Each row was made from one path, in order. Every step used is in the known rows, and no mark comes twice. Write each row's path.
Known rows
kife > zedol > bara: [ 25 -16   3  10   0   0  13 -12  19   2 -10  19  17  13  23 -14  -2   9
  -7  10  -8   7 -10  -2  -8  25   1  12   0  -3  24  11   5  16  13   8
   3   4  28 -16  -5]
dapulu > bara > fera: [  9  -9   8   1   6  14  28   2   4 -17  17  19  16   4  24   0  -2  -6
   7  -1  -8  -6  -9  12   4   0  -9  -4  -5   0   2  30   2  13  -3  -2
  30   3   1 -33  -5]
fubu > lotefe: [ 16  -4  13  15   1   1  18   2   7  -6  -9  22  11   3  27 -21  -7   4
   1  23 -15  -3 -11  10  -2   8  -3 -11  -7  10  16  15 -13  11  12   7
 -20  15  15 -23 -12]
vulu > bara > dapulu: [ 13 -20  14   5   5  -3   5  -8   0   1   3  13  19  -5  23  -2 -11  -9
  -5  10 -23  12 -13  10  18  14 -10 -11 -15  27  -4  18  -8  13   4   2
  -4  22  28 -23  -5]
lotefe > fubu: [ 20  -7   5  10 -11  13  14  -5   7 -18  -9  10   3  -4  23  -3  -5   5
  10  12 -24  -3 -20   8   7  -1  -6   8  16  25  10  17   1  10   9  10
  -4  26  13 -19  -5]
rezas > vulu > bara > dapulu: [ 19 -23  18  -2  18   5   8 -16  -2   6   2  25  25   2  15  -6  -4  -5
  -9  10 -28  14 -18  15  19   6  -7 -18 -13  28   7  21 -16  16  19   1
  -1  29  38 -22  -3]
kife > zedol: [ 22 -16   5   6   4   3  12 -12  16   2 -13  15  28   3  13 -19  -4   9
   1  25 -16  14 -24  11  -9  14 -10   3  -5   0   3  27   8  15  17   0
 -15  12  27 -13  -1]
fera > lotefe: [ 13 -27  -4   5 -14   1  29   3   2   5   4   4   8  12  21 -10   3  -7
 -16  20 -19  12  -9  17   8  12  -3   6   7  15  15   5  12  22   6   8
  -3  22   4 -17 -18]
rezas > vake: [ 24 -11   6  13   3   9  22  -1  10 -10   8  -3   6   4  33 -18  -6  -3
   2   7  -8  17 -11  24  -4   9  -5  -6  -8  11  14  21  -3   8  19   0
 -31  16  14  -3   2]
dapulu > bara > fera > lotefe > fubu: [  6 -23   7  -1 -23  12  24  -1   0 -16   5  24  10   4  22   5   5  -6
  13   2 -23  -6 -14   6  11  -5  -6  10  18  11  15  18  14  15   2  12
  17  21  -7 -30 -16]
dapulu > bara > fubu > lotefe > fera: [ 10  -4   9  13  -7  17   8  -7  18 -28 -14  37  27   0  16  -2 -13   9
  16  13  -6 -11 -20  -4  -7   8 -13  13  -7  -3   3  26 -18  10   7  21
   6  21  24 -22 -27]
rezas > vulu > bara > fera: [  5 -29  20  -2  23  21  29  -3  -8   4   6  25  18   4  27  -4   1  -8
   2   2 -22   8 -21  22  10  -2 -10 -13  -4  16  16  35  -8  13  15  -4
  15  20  17 -26   0]
lotefe > fera > bara: [ 21 -18 -10  12  -9  16  21  -1  13 -21   3  16   8  16  30  -1  -3   0
 -12  10  -1   1 -15  -5  -3  28   1  21  -1   1  26  10  11   9   3  12
  -8  14  24 -22  -6]
kife > zedol > rezas > vake: [ 27 -10   4  12   1   4  27 -14  17  -5   4   5  22   4  31  -6   1  -2
  22   8  -1  25 -13  17 -18  17  -3  -2  -7   2  19  24 -21   5  29  12
 -28   7  15   1  10]
zedol > bara > vulu: [ 21  -2  11  16   1  10  27  -2  10  -5   4  28   4  15  14  -5  -9  -5
 -17  11 -25  -4  -9  -6   8  18  -2  16  11   9  33   0 -21  19  13   2
  18  22  35 -19  -2]
vake > rezas > vulu > bara > fisuv: [  8 -13   8  -5   9  21  28   0   4 -13  -5  25  18   5  17   2  -1   3
 -16  13 -26  14 -21  29  25   5 -15  -7 -10  31  15  36 -24  15  10   3
  -4  23  45 -21  -4]
vake > rezas > zedol: [ 21  -4   0  13 -18   8  26  -3  10 -36  13   0   9  -3  23   1 -34  15
   4  16   0  29   2  18   9   7  -1 -15  -4   5  17  12  12  22  -2   3
  -4   5   5 -21   3]
lotefe > fera > bara > fisuv: [ 11 -10 -19   4  -7  17  29  10  15 -29  12  26  16  19  19  -5  -3  -4
 -16   5  -1   1 -20   4  14  24  -5  26  -1   8  25  20  -7   5  -2   9
 -12  17  39 -23 -12]
bara > fubu > lotefe: [ 15  -5  21  21   0   5  14 -10  12  -4 -13  27  13   0  18 -16  -9   7
  10  13 -18  -5 -12   4   0   6  -8   8  -2   6  18   6 -24  15  13  14
  -4  22  19 -18 -25]
kife > zedol > rezas > vulu: [ 33 -10   6   1  20  15  30 -27  12   4  -8  25  30  12   9  -5   9   7
   5  18 -13  17 -24  20  -7   8   0  -8   5  10  27  23 -32  15  37  12
   6  18  33 -10   7]
vulu > rezas > zedol > bara: [ 21  -9  -1  16  -9   6  23  -8  15 -10   8  16   6   4  30  -5 -22   9
  -3   6   5   9   8  11   4  30   4  -3   5   8  30  11   2  18   2  13
  11   9  23 -21  -1]
vake > rezas > zedol > bara > fera > lotefe > fubu: [ 11 -25   4   5 -36  11  27  -3   1 -26  17  18   6   5  29   8 -10   3
  12  -3 -12  11  -2  -2  13  -2   4   9  21   6  38   5  20  19  -5  15
   7  12 -13 -29 -15]
rezas > vulu: [ 29 -11   8   2  23  19  25 -13   5  -1  -2  18  14  12  10 -18   4   7
 -14  17 -20   9 -21  26   7   1  -2 -12   5  17  24  21 -14  18  29   2
   4  27  31 -13  -1]
fisuv > bara > fera: [ 10 -23  14   4   4  10  31  11  -4   2  12  20   7  11  28   3 -16  -7
   9   2 -13   4 -10   6   6   2 -11  -2  -6  16  21  27  -1   8   6 -11
  12   9  15 -24   1]
fubu > bara > fera: [ -3 -18  15   8   9   9  29   8  -1   2  13  17  15   1  30  -6  -6  -6
   9   2 -18   5 -14   5   4   1 -15 -11  -5   6  10  21  -7   7   4  -3
  11  15   7 -27  -4]
kife > zedol > bara > fubu > lotefe > fera: [ 15 -13  10  16  -8  12   6 -12  22 -17 -16  41  31   6  15 -10 -12  12
  14  11  -3  -4 -23 -15 -14  15  -9  22  -4 -10  20  21 -14  10  14  22
  -7  18  31 -18 -29]
vulu > bara > fera > lotefe: [ -3 -42   9  -1  -9   5  35   7  -8  10  10  16  13   8  30  -1   5 -16
  -5   7 -22  12 -11  17  12   7  -9   1   1  13  15  19  13  18   1   3
   7  20  -3 -27 -16]
rezas > zedol > kife: [  6   2  -8  14  -7   5  27   1   8 -10   1   8  11   7  21 -10  -8  -2
  -2   8   3  16  -6  15  11  18  -8   3  10   3  17  19  -6  11  -3  12
   6  20   9 -23 -23]
dapulu > bara > fera > lotefe: [  4 -28   3  -3 -11   6  35   5  -1  -4  17  19  16  13  22   0   7 -13
  -5   4 -15   3  -6  13   9   4  -7   2   3   0  13  17  14  20  -3   5
  22  11  -9 -30 -18]
fisuv > bara > vulu: [ 13 -10  20  10   0  10  28   6   2   5  -7  33   5  14  10   4 -20  -5
  -5  20 -35   0 -15   0  12  13 -16   6   2  22  26  16 -22  15  21 -10
  12  28  46 -14  10]

Write each row's path
[ 13 -23  15  -1  20  12  24 -23   3  14 -24  29  27   3  22   4   6   2
  10  17 -25  16 -25  25   0  14 -10 -14  -6  20  13  33 -29  14  34  13
   9  22  39 -14  10] => kife > zedol > rezas > vulu > bara
[ -6 -24  13   9 -17   3  20   0   0   5 -15  20   9   0  28   0  -1   3
  10  12 -36   3 -18   3   9   7 -16  -5   8  20  12   5  -1  11  13  17
   1  33  13 -19 -10] => fera > lotefe > fubu > bara
[ 10 -23  25   9  16  21  16 -23   6   8 -21  26  14  -1  14  -1  -4   5
   7   4 -31   8 -24  19  11   7 -17  10   1  22  10  16 -24  20  21  11
  27  37  38 -10 -13] => rezas > vulu > bara > fubu
[ 10 -17  31  12   9   8  16 -28  10  12 -30  48  30   0  17  -5  -1  10
  26  14 -25   3 -22   7  -7  11 -11   0  -6   4  23  18 -42  14  32  21
   3  24  34 -15 -14] => kife > zedol > rezas > vulu > bara > fubu > lotefe
[ 21  -5  23  11   1  21  26  -4  16  -9   5  22  13  -7  24  -2  -3  -3
  -3  17 -21   4  -5  22  -6  18 -16  -4  -7  17  13  38 -21  15  14  -1
 -16  22  33 -10  10] => dapulu > bara > vulu > rezas > vake
[ 32  -4   2   5  20  17  36 -20   7  -3  -1  17  17  13  15   1   8   1
   1  13 -13  13 -17  24   1   5   2 -11   9  21  29  16 -38  14  30  14
  14  22  26 -13   5] => zedol > rezas > vulu
[  6 -23  15   6 -14  -6   6  -8   0   2   6  22  19  -1  19  -1  -5  -4
   6   7 -31   8 -14  -5  18   4 -10  -8   0  21  10   2  -5  12   8  12
  -7  31  19 -23 -13] => fera > lotefe > fubu > bara > dapulu
[  4 -16  28  19   2   5  11 -11   6   4 -24  33  13  -4  26  -9 -10   5
  15  13 -26  -3 -15   6   3  10 -14   2  -9  11  11  13 -25  14  15  14
  -1  25  25 -19 -21] => vulu > bara > fubu > lotefe
[  7 -33   1   1 -10   6  38   8  -3   2  22  10  12  14  23  -8   5 -15
  -9   7 -14  12  -9  14   8   4  -3   7   9   5  22  12  15  18   1   3
   5  16  -9 -25 -20] => bara > fera > lotefe
[ 26 -12  14  14   3  16  23  -3  15  -5   5   1   8  -9  35 -10  -3   0
  -1  17 -11  15  -5  31 -10  18 -11  -7  -8  23  12  37  -8  11  11   1
 -36  20  23  -5   4] => vulu > rezas > vake
[ 10  -8 -12   5  -8  14  28  10  13 -27   8  35  18  19  21 -10  -3  -1
 -13   8  -1  -4 -19   0  12  22  -3  19  -4   3  31  21 -11   4   3  11
 -22  16  37 -25 -17] => fubu > lotefe > fera > bara > fisuv
[ 11 -26  25  -2  15  24  28  -4  -5  -5   7  20  17   0  30   6  -1  -2
  -1   5 -23  15 -16  20   7  -6 -11 -16  -8  18  19  35  -7  16   6  -5
  12  13  13 -28   1] => vake > rezas > vulu > bara > fera
[ 13  -8   9  17  -6  16  10  -5  16 -24 -11  31  24   0  17  -8 -14   8
  13  14  -6  -4 -22  -4  -8   6 -12  17  -3   2  11  22 -18   9  10  17
  -8  25  25 -19 -29] => bara > fubu > lotefe > fera
[ 13 -23   2   5 -24   7  21  -4   2 -10  -5  12   5   3  21  -2   3  -1
   4  13 -27   2 -17   8  11   1  -4  12  22  22  18   9  12  17   9  15
  -4  29   3 -19 -16] => fera > lotefe > fubu
[ 21 -18  15   0  15   3  14 -22  -1   5   4  23  26   2  18   5  -1  -8
   1   8 -22  16 -16  15  16   9  -4 -17 -10  29  11  18 -31  14  22   9
   5  26  34 -20   1] => zedol > rezas > vulu > bara > dapulu
[ 11 -37   3   1 -12   1  32   0   3   8  17  22  19  20  23 -10   8  -9
  -9   3 -10  11  -8   1   1  13   0  15   8  -7  34   9  18  20   5   6
   8   8  -1 -25 -22] => kife > zedol > bara > fera > lotefe
[  2 -15   4  -6  16  18  27   1   2  -3  -5  30  20   8  14  -9   1  -3
 -11  10 -23   7 -28  32  26   8 -14  -4  -6  29  12  37 -24  11  19   3
   0  30  50 -18  -5] => rezas > vulu > bara > fisuv
[ 11 -14  14  15  -8  14  10  -1  13 -15 -17  36  21   6  18  -1 -22   8
  16  13  -8  -5 -21  -8  -6   8 -15  13  -8   8  16  24 -19   7  14  15
  -6  24  34 -17 -24] => fisuv > bara > fubu > lotefe > fera
[ -6 -35   9   3  -9   2  36   9  -5  12  16  17  14  11  27  -5   4 -12
  -3   7 -20  12  -9   9   8   6 -11  -2   3   5  20   8   8  16   4   4
   8  20  -4 -26 -17] => fubu > bara > fera > lotefe
[  0 -43  12  -5   2  11  36   0 -10  13  10  23  17  13  24  -4   9 -14
  -8   6 -25  13 -15  21  12   3  -7  -5   4  11  24  21   6  20  13   3
  11  24   4 -25 -16] => rezas > vulu > bara > fera > lotefe
[ 14 -18  19  15  -3  10  18  -9  10   5 -17  19   4   7  15   7 -20   5
  11   5 -22   3 -12   5   9  11 -18  22  -1  22  16   8 -16  15  11   5
  24  26  37  -8 -12] => fisuv > bara > fubu
[ 15  -7   2  12  -4  12  13   4  12 -25  -6  25  23   3  24 -12 -12   5
   4  22  -3  -4 -21   0  -9   8  -7   1  -7   5   9  30 -11   6  11  13
 -22  19  22 -22 -19] => fubu > lotefe > fera
[ 22 -19  12   4  -1  -6   9  -2   1   3   7  18  14   9  17   2 -21  -6
  -3  10 -18  11  -8   2  17  11  -9  -8 -13  27  12  13  -7  11   8  -5
  -3  18  35 -18  -1] => fisuv > bara > dapulu
[  9  -2   2  17 -10  16  34  -3  12  -5   1  25  11   6  20   0  -5  -3
 -12  14  -5  11   0   6   9  34 -10  14  14   4  34  20 -15  15  -8  12
   5  23  25 -25 -16] => fera > bara > vulu > rezas > zedol > kife
[ 14 -16  23  11  -2  25  10 -12  12 -24 -20  38  26  -2  19   4 -12  13
   9  17 -16   5 -23   0  -6   2 -14   4 -10  10  17  29 -25  14  13  19
  -6  25  32 -20 -24] => vake > rezas > vulu > bara > fubu > lotefe > fera
[  4  -2   9  14 -10  13  32   2   8   2  -7  28  12   4  17   5 -15  -3
  -4  17  -8  11  -2   9  11  26 -18   4   9  15  25  31 -21  13  -1   5
   9  27  33 -22 -14] => fisuv > bara > vulu > rezas > zedol > kife
[  1  -5  21  15   5   9  28   3   4   4  -6  31  12   4  13  -5 -11  -2
  -5  21 -39   1 -19  -1  10  12 -19  -2   1  12  15   9 -28  14  20  -3
  10  33  39 -18   5] => fubu > bara > vulu
[ 12  -7   8  16 -15  16  29  -4  14 -22  12  45  21   0  18  -6 -29   7
   4  21  -2   5  -4   3   3  28  -5  -2   1  -3  34  23  -8  17  10   8
 -13  23  35 -24   2] => fubu > lotefe > fera > bara > vulu > rezas > zedol
[ 29 -17   2   9  -1  -2  13 -10   8  -7  20  14  12  13  22  -6  -3  -7
 -18   5 -12   9  -5  -6  13  23   5   6  -6   9  24  -3   3  14   0   3
 -10  13  23 -24  -5] => fera > bara > dapulu
[  8 -16  31  14  11  11  13 -17   6   6 -25  42  17   0  19 -12  -5   8
  12  13 -29  -2 -20  12   4   5 -11  -4  -7  12  20  15 -32  16  25  14
   3  30  31 -17 -20] => rezas > vulu > bara > fubu > lotefe
[ 22  -6  20  15   3  21  29  -1  13   0  -2  23  12 -10  13   1  -7  -1
 -16  33 -30   0  -8  15   1  20 -16   6   6  30  12  31 -24  20   4  -2
  -3  31  40 -18   2] => bara > vulu > rezas
[ 11  -1 -11   7  -9   9  32   4  15 -21  17  25  14   9  20  -9 -17   3
  -8   2   3   7  -2  17  21  25  -3   9   4  14  28  21 -13  13   0   9
   2  13  38 -22  -9] => vulu > rezas > zedol > bara > fisuv
[ 16 -13  18  21  -4   7  17 -13  13  -3 -11  33   7   9  24 -13  -5   7
   4   9 -17  -6  -9  -5  -1  19  -2  16  -2  -2  33  -6 -17  14  10  15
  -5  18  21 -20 -20] => fera > bara > fubu > lotefe
[  9 -27   5   2 -21  11  26   0  -2 -11  10  17   8   4  23  -2   4  -7
  10   4 -23   1 -16   5  10  -5  -4  13  22  16  24  13  14  14   4   9
   2  25  -7 -25 -17] => bara > fera > lotefe > fubu
[  7 -33  10  -1 -24  10  27   3  -5  -4   3  24   5   9  24   6  -3  -6
  13   3 -26   0 -15   1  12  -4  -8  10  18  22  28  16  13  12   8   7
   6  24   2 -23 -12] => fisuv > bara > fera > lotefe > fubu
[ 16  -8   0  13  -8  10  28  -5  12 -16  10  12  15  -9  21  -8 -29  10
   7  20   0  16   0  28   6  20  -6 -13   1  13  11  28   5  18   2   4
  -5  19  21 -19   4] => vulu > rezas > zedol
[ 21 -23  17  -3  16   1  10 -27   4  10  -2  32  36   1  13   2   0  -4
   6  11 -24  19 -22  11   9  12  -7 -15 -12  20  10  24 -27  15  26   8
  -1  23  40 -18   2] => kife > zedol > rezas > vulu > bara > dapulu
